Known rows, with every way that one mark hangs from another
logu[rebut]: [ -8.0  11.5  12.9   4.0  -5.4  -4.4  11.3  -7.0 -16.9   0.0  11.3   5.3
  -0.9  -9.9  -4.0   0.1  -7.2 -18.3  -1.5   4.1   7.8   2.8  -7.6 -11.5]
fiti[rebut[dako gatam puneno tabaf[pigav]]]: [ -1.4   3.4  -2.8  -3.5   3.2   1.9  31.1 -39.9  -6.9   4.8  23.6  13.3
  24.3 -24.0  -9.4  -2.3  -3.3 -21.8 -11.0   9.4   4.4   5.6  -3.7 -11.4]
tabaf[pigav rebut]: [-12.4   9.6   0.6   5.8   2.1   2.8  15.0 -11.6 -19.7  -8.6   9.0   3.1
   5.2 -22.1 -10.2  -1.5  -3.8 -12.7 -19.4  -2.7   1.1   1.9  -7.4 -13.5]
fiti[rebut]: [ -6.7  11.1   8.6   2.1 -11.2  -9.7  11.8  -5.9 -17.3  -3.3   9.7   2.6
  -0.4 -14.2  -6.9   1.2  -5.4 -23.3  -3.6   3.1   7.9   3.0 -11.2  -3.5]
teda[rebut[dako fiti gatam puneno tabaf vodim]]: [  8.2   7.8  -0.1  -6.1   6.0   7.0  36.1 -65.3  -5.8  20.9  31.1  21.1
  29.9 -27.6  -6.4   0.1  -7.5 -10.9 -10.6  17.0   5.6   4.8  10.6 -14.9]
logu[rebut[teda]]: [ -7.1  11.5  10.5  -0.5  -6.5  -3.1  11.5  -5.7 -19.3  14.1  16.2   6.9
   3.8  -9.9  -0.7  -3.5  -5.6 -17.5   2.7   5.8   7.7   3.3 -14.1 -15.3]
luku[rebut[dako]]: [-11.8  10.1   3.5   2.7  -6.8  -1.5  22.6  -2.6 -18.7   4.0  13.7  -1.2
   6.9 -12.2  -9.3  -4.5  -7.1  -8.7  -9.4   1.7   6.1   0.7   2.7  -7.1]
logu[rebut[fiti gatam luku puneno tabaf teda vodim]]: [  7.3   6.2   3.3 -10.0  10.3   8.1  25.0 -52.3  -0.4  30.9  45.5  29.0
  31.1 -20.2   4.1   1.6  -7.3 -16.9  -3.6  18.8   7.1   4.4  -0.5 -14.5]
vodim[rebut[dako gatam puneno tabaf[pigav] teda]]: [  0.8   3.4  -2.9  -4.4   7.0   5.1  28.2 -33.8  -7.3  21.6  21.3  15.1
  33.8 -16.0 -11.6  -2.0  -1.9 -14.2 -15.9  11.4   0.3   4.1  -5.8  -7.4]
vodim[rebut[dako fiti gatam puneno tabaf]]: [  5.2   4.9   5.0  -3.4   1.4   1.3  29.3 -50.1  -5.8  13.3  28.6  19.1
  28.6 -15.3 -17.4   3.9  -2.5 -16.0 -12.5  15.9   4.4   2.0   2.6  -2.9]
fiti[rebut[luku tabaf vodim]]: [ -3.3  11.9   4.7  -2.8  -0.5  -3.3  20.8  -6.8  -3.3   0.3  24.4  13.8
  17.4 -17.1  -6.3   5.1 -10.0 -23.5  -5.3  10.0   7.5   3.3   0.0  -0.5]
vodim[rebut[dako fiti gatam luku tabaf teda]]: [  3.2   8.4   3.0  -7.4   4.6   4.4  25.6 -29.7  -1.7  15.4  32.0  24.3
  32.8 -13.1 -21.8   5.7  -3.9 -15.0  -8.2  17.2   4.0   2.0   0.3 -10.7]
luku[rebut[tabaf]]: [ -9.8  11.5   3.4   1.9  -3.1   0.4  19.0  -2.6 -13.6   0.9  20.1   2.3
   6.4 -11.9  -6.7   1.0 -11.2  -9.0  -5.8   1.3   6.4   1.1 -13.1   4.0]
tabaf[rebut]: [-10.9  11.1   7.2   3.9  -7.1  -1.7  11.8 -10.0 -16.6  -0.6  13.8   3.8
   3.0 -19.3  -7.8  -0.6  -5.3 -13.8 -13.0   1.6   5.0   0.2  -7.2  -9.9]
teda[rebut]: [ -4.4  13.8   6.9   4.4  -4.0  -3.1  12.5 -10.1 -15.3   0.5   5.4   3.2
  -0.6 -16.9  -9.8   0.0  -9.4 -11.3  -9.2   2.5   6.4   3.8  -8.9 -10.8]
gatam[rebut[dako fiti luku puneno teda]]: [ -0.8   5.1   4.7  -5.7   4.9   3.8  29.2 -29.8 -10.4  20.1  30.6  12.6
  21.8 -14.4 -12.9 -11.6   2.0 -23.4 -12.4  13.9   5.6   0.9   3.0 -18.9]
logu[rebut[dako fiti gatam luku tabaf teda]]: [  1.0   8.2   4.8  -9.0   5.5   8.5  27.7 -35.9  -2.7  17.1  40.4  26.9
  27.7 -17.0 -13.7   1.1  -5.2 -17.0   3.5  17.2   7.3   3.9  -0.4 -26.9]
logu[rebut[dako]]: [ -8.6  10.2  11.7   2.6  -6.8  -3.2  20.9  -8.8 -16.2   1.7  13.8   5.5
   6.6 -11.4  -9.7  -3.5  -5.0 -18.7  -0.7   6.6   8.1   3.0   3.7 -19.2]
vodim[rebut[dako fiti luku puneno tabaf[pigav] teda]]: [  3.7   5.5  -3.6  -5.3  13.8   7.8  36.4 -30.1  -7.9  13.5  33.8  19.7
  35.2 -15.3 -28.8  -3.0   0.5 -14.1 -17.4  11.9   0.0   3.1   0.7 -11.6]
puneno[rebut[dako gatam tabaf[pigav] vodim]]: [ -3.0  10.4  -1.8  -4.6  11.0   3.8  29.0 -26.4  -6.8   0.6  12.9  14.3
  28.9 -21.1  -5.3   3.6  -7.7 -24.3 -15.3  11.6   1.9   7.3  10.2  -6.2]
tabaf[rebut[luku teda]]: [ -8.5  11.2   4.2  -1.4  -1.6   2.9  12.3  -2.9 -10.4  12.4  24.5   9.6
  12.4 -19.7  -9.5  -2.5  -5.4 -13.2 -12.8   4.1   4.9   0.3  -8.5 -16.4]
rebut[fiti gatam luku puneno vodim]: [  5.6   6.7   6.7  -2.9   9.2   4.8  16.9 -51.2  -5.2  16.9  25.6  23.6
  21.7 -18.0   3.9   3.7  -6.9  -7.0 -12.7  14.1   5.8   4.7  14.1  -0.2]
gatam[rebut[dako fiti luku puneno tabaf teda vodim]]: [  1.1   5.2   1.9  -9.7   8.8   7.4  38.9 -36.8  -4.8  25.3  39.7  18.9
  34.7 -17.5  -7.4  -9.0  -1.4 -23.7 -10.1  19.0   5.6   0.6   9.3 -12.4]
dako[rebut]: [ -4.9  13.8  10.4   7.3  -8.0  -4.3  13.1  -2.8 -16.4  -0.5  12.0   7.4
   3.7 -17.0  -4.2  -1.8  -5.4 -14.3 -11.1   3.3   4.8   4.6 -10.4   3.0]

Rows
[  8.4   7.3  -3.8  -0.1  17.5  11.5  29.7 -50.8  -0.5   8.1  36.6  29.0
  33.0 -29.4  -2.4   2.2  -5.5 -12.5 -23.9  11.9   0.2   7.3   2.7  -0.3]
dako[rebut[fiti gatam luku puneno tabaf[pigav] vodim]]
[  0.6   9.4   1.9  -8.5   0.2   0.0  18.0 -20.4   0.2  18.6  29.5  20.5
  25.6 -19.7   3.9   4.9  -9.5 -22.4  -2.5  14.6   7.8   4.2  -6.3  -5.0]
fiti[rebut[gatam luku tabaf teda vodim]]
[  0.5   5.7  -0.5  -4.6  -0.2   3.6  17.1 -45.0 -17.5  28.9  29.9  11.9
  14.0 -17.8   4.6  -3.0  -4.8  -7.6  -9.2   7.4   5.9   1.8 -13.5  -5.6]
luku[rebut[fiti gatam puneno teda]]
[  1.3  11.8   4.8  -7.2   2.9   1.2  26.6 -36.9  -8.0   0.7  24.8  18.4
  21.9 -18.5 -16.9   4.9  -5.4 -24.7  -5.0  15.2   5.4   4.7   1.4  -9.0]
puneno[rebut[dako fiti gatam tabaf]]
[ -5.1   9.6  -0.9  -4.8  13.0  10.7  32.2 -10.4  -8.6  11.4  21.7  19.0
  32.4 -15.9  -9.7  -3.7  -6.3  -6.0  -6.3  11.5   2.4   5.8  12.3  -9.3]
rebut[dako luku tabaf[pigav] teda vodim]
[  7.0   9.0   2.2  -5.4   5.4   6.9  22.4 -31.2   3.4  32.7  39.0  24.9
  34.4 -24.7   9.2  -2.0  -7.9 -13.6 -14.2  15.9   4.8   6.2  -4.3   2.2]
dako[rebut[gatam luku puneno tabaf teda vodim]]
[ -0.9   8.6   8.0  -1.9   3.6   3.4  21.2 -34.5  -5.3   3.5  26.9  20.7
  16.0 -16.3 -13.3   3.1  -5.0 -17.3  -4.8  12.4   7.7   3.6  10.1 -26.0]
logu[rebut[dako fiti gatam luku]]
[ -4.9   9.0   2.0   1.1  -1.3   1.4  13.6 -32.3 -16.8   4.1  18.3   9.3
   4.9 -15.4  -1.3   5.0  -7.7  -7.8  -9.6   3.7   6.2   1.4  -7.5  -3.1]
luku[rebut[fiti gatam]]
[  5.2   7.1   3.2  -7.2   4.7   3.5  33.4 -28.5  -5.0  21.5  38.3  19.9
  33.6 -12.9 -26.3  -2.1  -1.2 -15.5 -10.9  15.6   3.8   1.7   1.2  -8.4]
vodim[rebut[dako fiti luku puneno tabaf teda]]
[  3.0   4.9   0.4 -11.4  -0.2   2.2  27.7 -31.0   2.4  26.0  38.8  19.3
  31.8 -21.7  -8.9  -2.9  -4.7 -23.0  -3.6  16.1   8.0   3.9  -4.3 -14.4]
fiti[rebut[dako gatam luku puneno tabaf teda]]
[ -2.3  11.8   6.5  -1.8   1.6  -0.9  15.7   4.5  -4.1  11.1  22.5  13.0
  20.3  -7.4 -17.0   4.1  -7.3 -15.7  -8.6   9.0   4.1   1.4 -12.6   0.9]
vodim[rebut[luku tabaf teda]]
[ -3.4  11.5   9.8  -1.7  -3.9  -1.0  16.1 -23.4 -23.0  11.9  22.7  12.6
   5.0 -12.3  -6.0  -2.3  -2.6 -17.3   4.5   7.8   7.1   3.2 -12.8 -18.3]
logu[rebut[fiti teda]]
[ -3.4  10.0   5.5  -4.7   5.9   4.2  22.2 -16.4  -7.0   6.6  30.2  15.5
  16.4 -11.8 -13.1  -2.8  -3.6 -23.0  -4.7  12.4   5.6   0.6 -13.6  -9.5]
gatam[rebut[fiti luku tabaf teda]]
[ -0.9  12.1   6.9   1.3  -7.2  -0.5  10.0 -17.1 -13.0  18.5  16.7  14.4
  11.9 -19.6   6.1  -1.5  -5.3 -13.4  -7.8   7.8   4.5   5.7 -16.8  -3.0]
dako[rebut[gatam teda]]
[ -2.2   9.2   1.6  -5.2  -1.5   4.5  16.1 -45.8 -16.9  21.7  25.7  18.5
  19.0 -25.5   6.3   1.8  -4.1 -12.6 -10.2  10.6   4.4   1.1  -1.3 -14.7]
tabaf[rebut[fiti gatam teda vodim]]
[ -0.4   3.4  -7.3  -6.1  12.5  13.6  29.1 -52.0  -8.8  19.5  35.9  21.7
  31.4 -30.5 -14.1  -5.5   1.5 -11.5 -22.8   9.9   0.9   2.8   4.6 -30.6]
tabaf[pigav rebut[dako fiti gatam luku puneno teda]]
[ -0.8  15.2   4.1  -9.1   6.1   0.8  19.7  -0.8  -3.5  14.3  25.9  15.0
  25.0 -14.9  -4.9   2.1 -10.2 -25.0  -7.7  13.1   5.5   4.9  -2.2  -0.6]
puneno[rebut[luku tabaf teda vodim]]
[  1.8  10.1  -5.0 -10.5  16.9   9.8  29.7 -30.7  -3.9   5.5  30.1  24.5
  33.0 -21.9 -21.7   1.9  -3.6 -22.5 -11.6  14.1   1.5   6.6  -0.7 -18.7]
puneno[rebut[dako fiti gatam luku tabaf[pigav] teda]]
[  2.7   4.6  -4.0 -10.9   2.5   8.9  36.3 -54.0 -11.6  35.9  41.2  18.6
  34.1 -21.7   4.1  -4.0  -5.9  -8.0  -6.8  15.7   5.7   2.3   4.6  -7.0]
luku[rebut[dako fiti gatam puneno tabaf teda vodim]]
[ -5.6  11.4   9.3  -1.1  -0.1  -0.2  11.4   0.5  -9.8  13.2  22.3  10.9
   8.2 -10.5  -5.6  -2.2  -6.7 -17.8  -1.3   6.9   7.6   3.0  -9.1 -18.4]
logu[rebut[luku teda]]
[  1.0  11.0   7.7   3.1  -3.6   0.2  22.9 -19.1  -9.0   9.4  28.1  12.1
  15.6 -20.3  -5.3  -4.8  -5.9 -14.6 -11.4   7.4   4.5   5.0 -13.9   7.0]
dako[rebut[puneno tabaf]]
[  4.6   9.0  -4.5   0.2  18.4  10.0  29.4 -38.9  -5.5  -1.2  29.2  17.9
  18.6 -24.8 -24.2  -0.5  -6.8  -9.8 -19.2   5.4   1.8   5.0  -6.8 -15.7]
teda[rebut[fiti luku puneno tabaf[pigav]]]
[  5.3  10.9  -4.3  -3.1  15.1  12.2  26.5 -36.1  -5.0  11.4  33.6  30.9
  32.9 -26.9  -1.7   2.8  -5.1 -11.6 -15.7  12.4   0.2   7.6  -4.1  -5.0]
dako[rebut[fiti gatam luku tabaf[pigav] teda vodim]]
[ -1.6  13.3   6.8  -2.3   4.7  -2.8   6.6  -9.6  -0.7   0.1  12.6  12.0
  11.6 -14.5  -6.9   7.0  -9.8 -24.4 -15.1   8.3   5.8   5.2  -2.5  -4.3]
puneno[rebut[gatam luku]]
[  9.9   7.7  -1.5  -7.1  12.2   9.9  35.8 -58.8   2.8  19.2  37.1  25.4
  34.2 -28.0 -11.5   1.3  -9.1 -10.9 -14.7  17.8   5.9   4.9  15.8 -17.7]
teda[rebut[dako fiti gatam luku puneno tabaf vodim]]
[ -1.5   5.0  -9.2  -6.4   9.8  11.3  43.1 -40.7 -19.6  23.2  36.1  13.2
  31.8 -21.8  -6.0  -8.7  -2.8  -6.9 -12.5   8.5   2.1   2.9   4.0  -9.3]
luku[rebut[dako fiti puneno tabaf[pigav] teda vodim]]
[  3.3   5.4   1.2  -8.1   2.2   1.1  30.4 -37.3   5.1  17.6  34.3  19.9
  33.1 -23.2  -2.8   1.3  -7.6 -23.6 -10.0  17.2   7.9   4.5  12.4  -7.8]
fiti[rebut[dako gatam luku puneno tabaf vodim]]
[  0.4   4.9  -3.7  -5.1  18.5  10.2  32.6 -36.6  -7.6  14.9  32.5  18.2
  29.1 -18.6  -3.9  -6.5  -1.6 -21.9 -17.6  12.4   1.5   2.4  -2.6  -8.5]
gatam[rebut[fiti luku puneno tabaf[pigav] teda vodim]]
[ -0.3   6.5   1.0  -7.0   1.6   7.2  29.4 -35.9 -11.7  23.2  40.4  16.3
  25.5 -24.9 -18.8  -8.4   1.1 -13.5 -15.0  10.5   4.4   0.2   5.2 -25.4]
tabaf[rebut[dako fiti luku puneno teda]]
[  2.4   8.3   4.6  -2.7   5.7   2.9  25.4 -30.2   0.9   1.1  27.2  22.6
  27.6 -13.4 -24.9   8.9  -5.3 -16.0 -12.2  15.0   4.2   2.1   6.8  -7.0]
vodim[rebut[dako fiti gatam luku tabaf]]
